Each row was made from one walk, in order. Every step used is in the known rows, and no mark comes twice. Write each row's walk.
Known rows:
f w n c: [ 1.723 -2.042 -0.218 -0.725  3.174 -0.111  1.004  0.015 -0.496 -1.719
  1.893  0.669  2.044 -0.498 -2.642 -2.591 -0.861 -3.534  1.349 -0.419
  0.204  1.375 -0.729 -0.739 -1.446  2.717 -0.857]
f w n v: [-0.021 -2.450 -0.740 -1.207  0.553  1.371 -1.348  0.075 -0.895  2.106
 -1.696 -0.650  2.976  0.101 -0.909 -3.012  0.748 -3.777  2.319  1.120
  1.967  1.647 -1.848 -0.850  0.580 -0.185 -1.005]
c n: [-2.175 -0.538 -1.524 -3.247 -0.631  1.430 -0.097  1.720  0.631 -3.560
 -1.747 -0.691 -1.718 -1.675 -1.333  1.231 -0.916  1.199  1.371  2.377
  0.363 -2.219 -2.924  0.540 -2.431  2.398 -0.361]
m n w f v: [-0.102  0.032 -0.055  1.298 -1.138 -0.256  3.048 -0.451  2.846  0.190
 -0.050 -4.297 -1.237 -0.757  0.228  1.914 -1.073  1.248 -3.114 -0.345
 -1.227  2.877 -0.436  0.668 -2.457 -1.363  0.197]
c n v f: [ 0.008  0.967 -1.449 -3.330 -1.420 -1.422 -2.054 -0.385 -0.835  0.908
 -0.606  3.102 -0.437  3.048 -0.333 -0.916  1.425  0.718 -2.688 -0.863
  0.868 -1.062 -0.419 -1.992  2.140 -1.003  0.726]
n c: [ 0.976 -1.505  1.374 -0.665  2.225  0.507  0.369 -0.871 -0.263 -0.442
  1.909  0.835  0.485 -0.058 -1.577 -0.714 -0.632  0.526 -1.738 -0.852
 -2.504 -0.695 -0.614 -0.425  0.213  1.462  0.568]
f c n: [-1.843  0.524 -1.249 -1.886 -1.733 -0.858  2.277  3.726  0.511 -4.083
 -2.601 -0.343 -0.866 -1.661 -0.525  2.295 -0.260  1.624  2.096  1.151
  0.081 -1.738 -0.936  0.917 -1.140  1.354 -1.537]
g n: [-2.488  1.092  1.545 -0.939  0.700  0.352 -3.757 -3.600 -1.289  0.357
  0.036  1.233 -0.402 -1.975  2.411  2.177 -2.913 -2.538  2.646  2.223
  1.457 -1.579 -2.245  0.891  1.681  1.531 -1.489]
w f: [ 0.844 -0.414 -1.504  1.673  0.543  1.739  1.708 -1.643  0.917  0.811
  1.373 -0.441 -0.845  0.286  2.088 -0.035  0.425  0.899  1.254 -1.503
 -1.526 -1.631 -0.505 -1.105 -1.110  0.485  1.139]
f w n b: [-1.448 -3.357 -0.303 -0.904  1.824  0.875  0.151  0.824  0.404  0.619
 -0.530 -1.607  0.019 -3.442 -0.436 -3.903 -0.243 -3.040  3.273  0.863
  4.500  0.848 -1.101  1.987 -2.625  1.999  0.192]
c f w n: [ 1.768 -0.481 -1.234  0.870  1.099 -0.809  0.092  0.767 -1.323 -0.496
  0.639 -0.094  1.537 -0.490 -0.502 -3.370 -1.929 -5.546  5.950  0.829
  4.485  1.866  0.796 -0.545 -4.058  2.004 -1.277]
n w f v: [ 0.687  0.349  0.969  2.272 -1.452 -0.822  2.972 -0.832  1.879  0.796
 -0.143 -3.822 -0.996 -0.278  1.216  1.558 -1.585  0.881 -3.282 -1.112
 -0.922  2.717 -0.325 -0.043 -2.404 -1.160  0.242]
m n c f: [ 0.546  0.297  0.107  0.882  1.748 -0.603  0.480  0.474 -1.189 -1.697
  2.607  1.474  0.137  0.929 -1.356 -1.387  0.538  0.306 -0.134 -0.267
 -1.847  0.243  3.485  0.453 -0.870 -0.046  2.270]
v n c f: [ 1.650  1.339  2.362  2.451  1.698 -0.274 -0.448 -0.666 -1.705 -2.947
  1.488  1.749 -0.267  1.016 -0.666 -0.477  1.206  0.269  0.089 -0.755
 -2.077 -0.173  2.673 -0.761 -0.876  1.309  1.359]
g n v f: [-0.152  1.811  0.155 -2.210 -0.748 -1.840 -3.801 -2.904 -1.698  2.937
  0.289  4.183  0.305  2.916  1.549 -0.428  0.553 -0.999 -2.172 -1.005
  1.285 -0.733 -0.112 -1.709  4.084 -1.412  0.114]
w n: [ 1.365 -1.385 -0.569 -1.294  2.140  1.163 -0.569  0.696  1.107  0.254
 -0.349 -0.798 -1.499 -1.731 -0.805 -1.570 -3.806 -3.573  5.354  0.855
  3.228  1.833 -1.649 -0.622 -1.782  1.279 -1.828]
m n: [-1.752 -1.875 -2.403 -2.949  0.917  2.534 -0.902 -0.245  3.233  0.062
 -0.113 -2.287 -2.106 -2.289 -1.889  1.693 -0.709  1.485  1.790  2.664
 -0.102 -0.668 -1.592  1.874 -1.308 -0.283 -0.474]
b n v f: [ 0.842  0.288 -1.723 -2.853 -1.461 -1.196 -3.538 -0.928 -0.377  3.549
  1.295  4.200 -0.112  3.586  0.850 -0.599  1.185  1.072 -2.439 -1.409
  1.280 -0.761 -0.979 -0.986  3.370 -0.992  0.799]
g n w: [ 0.660  1.884  0.885  0.511 -1.363  1.815 -4.336 -2.559 -2.073  2.622
 -2.642  0.712 -0.500  0.182 -1.986  2.699 -5.152 -0.867 -1.199  3.090
  1.736  0.035 -0.285 -1.960  2.037  0.397  0.800]
n m: [-0.801  0.242  0.423 -0.152  1.745  3.316 -0.691  0.526  0.455 -0.474
  0.750 -1.880 -0.517 -0.698 -0.926 -0.853  1.178  1.428 -2.479  1.142
 -2.386 -2.849 -0.261  0.276 -0.121 -1.049  0.924]
g n c f w: [ 0.491  0.654  0.652  2.649 -0.248 -2.291 -0.369 -1.641 -3.869 -1.008
  2.220  1.888  4.046  0.705  0.680 -2.106  1.061 -3.250  1.014  0.376
  1.101 -0.941  1.959  0.212 -2.592  2.128  0.634]
b n: [-0.606 -2.005 -2.232 -2.275 -0.745  1.640 -3.016  0.576  1.607  1.795
  2.050  1.620 -1.478 -0.628  1.213  1.847 -1.429  1.688  1.991  1.481
  1.221 -1.685 -4.056  2.304  0.215  2.438  0.300]

Write each row's walk:
[ 0.031  0.463  3.504  1.929 -0.299 -3.616  2.676  0.315  0.092 -1.504
  2.144 -1.862  0.112 -0.354  1.711 -0.318 -0.719 -0.265 -2.641 -1.572
 -1.199  2.962  1.685  1.672 -2.771 -0.661  0.133]	n c f v
[ 1.576  1.618  0.405  0.801 -2.676 -4.101  1.326  1.214 -0.673  2.339
 -0.746  2.519  1.194  2.031  1.790  0.696  0.900  1.391 -0.420 -2.811
  0.396 -0.096  2.720 -0.732  3.378 -2.625 -1.310]	n v f c
[ 1.228  0.822 -0.403  3.281 -1.324 -1.697  4.281  1.158  0.676  0.433
 -0.064 -0.007  0.573 -0.041  2.723  1.589  0.525  1.682  2.375 -2.583
 -1.107 -0.690  2.193 -0.013  0.708 -0.904 -1.059]	w f c
[-1.254  1.263  1.372  1.141  2.252  3.560  0.429 -0.518  2.712 -4.493
 -0.408 -4.165 -1.811 -1.414 -0.988  1.434  3.808  2.250 -3.487  0.658
 -4.077 -1.225 -1.291  0.312 -1.117 -0.256 -0.786]	w f v n m
[-2.223 -0.971 -1.472 -1.571 -1.235  0.916  1.404  2.080 -0.215 -1.123
 -2.846 -0.325  1.655  0.510 -0.355  0.195  3.070  1.164 -0.423  0.163
 -1.727 -0.631 -1.286 -0.146  2.510 -0.867 -0.167]	w f c n v
[-2.861 -0.719  1.438 -1.700  0.176  1.519 -3.780 -2.826 -1.627  2.304
 -1.546  0.853  1.752 -0.106  1.434  0.415  0.433 -1.854  0.072  1.770
 -0.202 -0.486 -2.499  0.177  4.370 -0.769 -0.602]	g n v
[-0.195  0.743  3.284  2.083 -1.476 -3.367  1.996  0.240  0.360 -0.530
  1.296 -2.670 -0.716 -0.821  2.912  0.163 -1.487 -0.301 -1.174 -0.674
  0.255  2.564  1.384  1.838 -3.547 -1.155 -0.181]	c f v
[-3.686 -3.695 -1.036 -2.670  1.543  2.662 -0.420  0.373  2.513  0.737
 -0.564 -2.669 -2.335 -3.915 -1.170 -0.965  1.024  1.568  0.505  1.762
  1.286 -0.672 -1.257  3.716 -0.940  0.098  1.453]	m n b
[ 2.073  1.362  2.132  1.554 -1.634  2.124 -2.475 -1.475  0.933  0.018
 -4.509 -3.170 -2.164 -0.525 -3.519  3.854 -2.846  1.923 -2.794  2.281
  0.239  1.852 -0.929 -2.104 -0.951  0.422 -0.404]	f v n w
[-2.662  0.551 -1.304 -2.216  1.445  3.660  0.066  2.533  0.722 -4.356
 -0.606 -1.955 -1.153 -1.073 -2.372 -0.389  1.994  1.845 -2.501  2.279
 -2.787 -3.438 -1.567  0.585 -1.095  0.364  0.782]	c n m
[-2.301 -2.761 -1.407 -3.079  0.267  3.006 -1.824 -0.401  1.182  2.177
 -1.581 -1.531  0.721 -0.479 -1.554 -0.002  1.996  0.834 -0.525  2.107
 -1.082  0.173 -1.982  0.909  2.326 -2.011  0.127]	m n v
[ 1.799  0.611 -0.887 -2.295  0.057 -1.484 -2.370 -0.851 -0.555  2.757
  0.107  3.076 -0.174  3.030 -0.108 -2.333  0.086 -1.515 -0.780 -1.690
  2.176  1.046  0.181 -2.562  2.408 -1.616 -0.195]	w n v f
[ 1.648  0.637  1.810  2.140  1.127 -1.325  0.380  0.079 -2.663 -0.998
  2.752  2.312  0.591  1.510 -0.006 -1.969 -0.112 -0.178 -0.273 -1.270
 -1.398 -0.156  3.463 -0.377 -0.909  0.346  2.374]	n c f
[ 0.239 -2.241 -0.785 -2.214  1.631  1.051 -0.913  0.223  0.604 -0.336
  3.337  2.555  0.051  0.269 -1.299  0.355 -0.229  1.322 -1.226 -0.327
 -2.009 -0.795 -2.594  1.188  1.162  2.639  0.926]	b n c
[-0.540 -0.425  1.275  1.671 -0.623 -1.423  3.707 -1.025  2.529 -0.211
  1.203 -3.820 -0.888 -1.136  3.084  0.948 -0.354  0.529 -1.531 -1.742
 -1.290  1.939 -1.193  1.197 -3.007 -0.618 -0.767]	w f v
[ 1.221  1.443 -0.634  0.003 -2.810 -3.822  0.707  1.703 -0.343  2.289
  0.026  3.295  0.983  2.368  1.903  1.168  1.099  1.744 -0.224 -2.539
  0.748 -0.069  1.731  0.055  3.845 -2.061 -1.238]	b n v f c
[ 0.228 -1.739 -0.480 -0.281  0.443  0.703 -1.254  0.347 -1.920  1.730
 -1.160 -0.079  3.122  0.839 -0.634 -3.540  1.139 -4.040  2.331  0.804
  2.013  1.858 -0.362 -0.975  0.401 -0.525 -0.333]	c f w n v
[-2.518 -1.374  3.242  0.770  0.976  0.843 -0.359 -0.733  1.728 -2.132
 -1.773 -3.278 -2.639 -3.814  0.824  0.015  2.221  1.306 -0.390  0.496
  0.804  0.650 -0.873  2.775 -2.050  1.125  0.211]	c f v n b
[ 0.208  0.676 -1.033  0.736  2.512  2.161  0.225  1.770 -0.569 -2.120
  1.201 -1.434  1.163 -0.355 -1.916 -3.471  1.375 -2.794  0.613  1.213
  0.238 -0.606  1.179 -0.103 -2.099 -0.118  0.089]	c f w n m
[ 0.625  2.361  0.781  0.475 -2.379 -4.145  0.433  0.261 -1.308  1.739
 -0.587  3.205  1.343  1.941  2.317  1.342  0.632  0.301 -0.069 -2.231
  0.700 -0.106  2.430 -0.390  4.329 -2.305 -1.837]	g n v f c
[ 2.075  2.230  0.541  1.154 -2.396 -4.575  1.693  1.254 -0.265  1.457
  0.017  2.453  0.009  1.330  2.087  1.346 -0.555  1.437  0.638 -2.654
  1.223 -0.500  2.843 -0.540  1.676 -1.683 -1.633]	v f c
[ 1.481  1.332 -1.807  2.970 -1.787 -0.503  3.602  1.702  1.094  0.846
 -1.328 -0.561  0.258  0.479 -0.240  2.695 -0.083  2.296  0.923 -1.332
 -1.066  0.336  2.880 -0.642  1.220 -1.647 -0.106]	m n w f c
[ 2.254  1.932 -0.345  4.048 -1.794 -0.467  2.959  0.801  0.486 -0.121
 -2.235 -0.419  0.054  0.598  0.223  3.095  0.351  2.404  0.894 -1.579
 -1.295 -0.003  2.443 -1.486  1.236 -0.692 -0.690]	v n w f c
[ 1.189  0.756 -2.882  1.185 -0.823  2.949  1.303 -0.121  0.353 -0.374
 -1.368 -0.444 -1.103  1.377 -1.961  1.019 -0.688  1.774 -1.107  0.171
 -1.230 -0.921 -0.189 -2.731 -0.933  0.711  2.542]	c n w f
[ 0.252  1.725  2.182  1.722  1.483 -1.750 -0.968 -1.074 -3.264 -1.495
  2.799  3.174  0.884  1.000  0.746 -1.059 -0.532 -1.695  0.317 -0.559
 -0.944 -0.246  3.127 -0.112  0.497  0.842  1.815]	g n c f
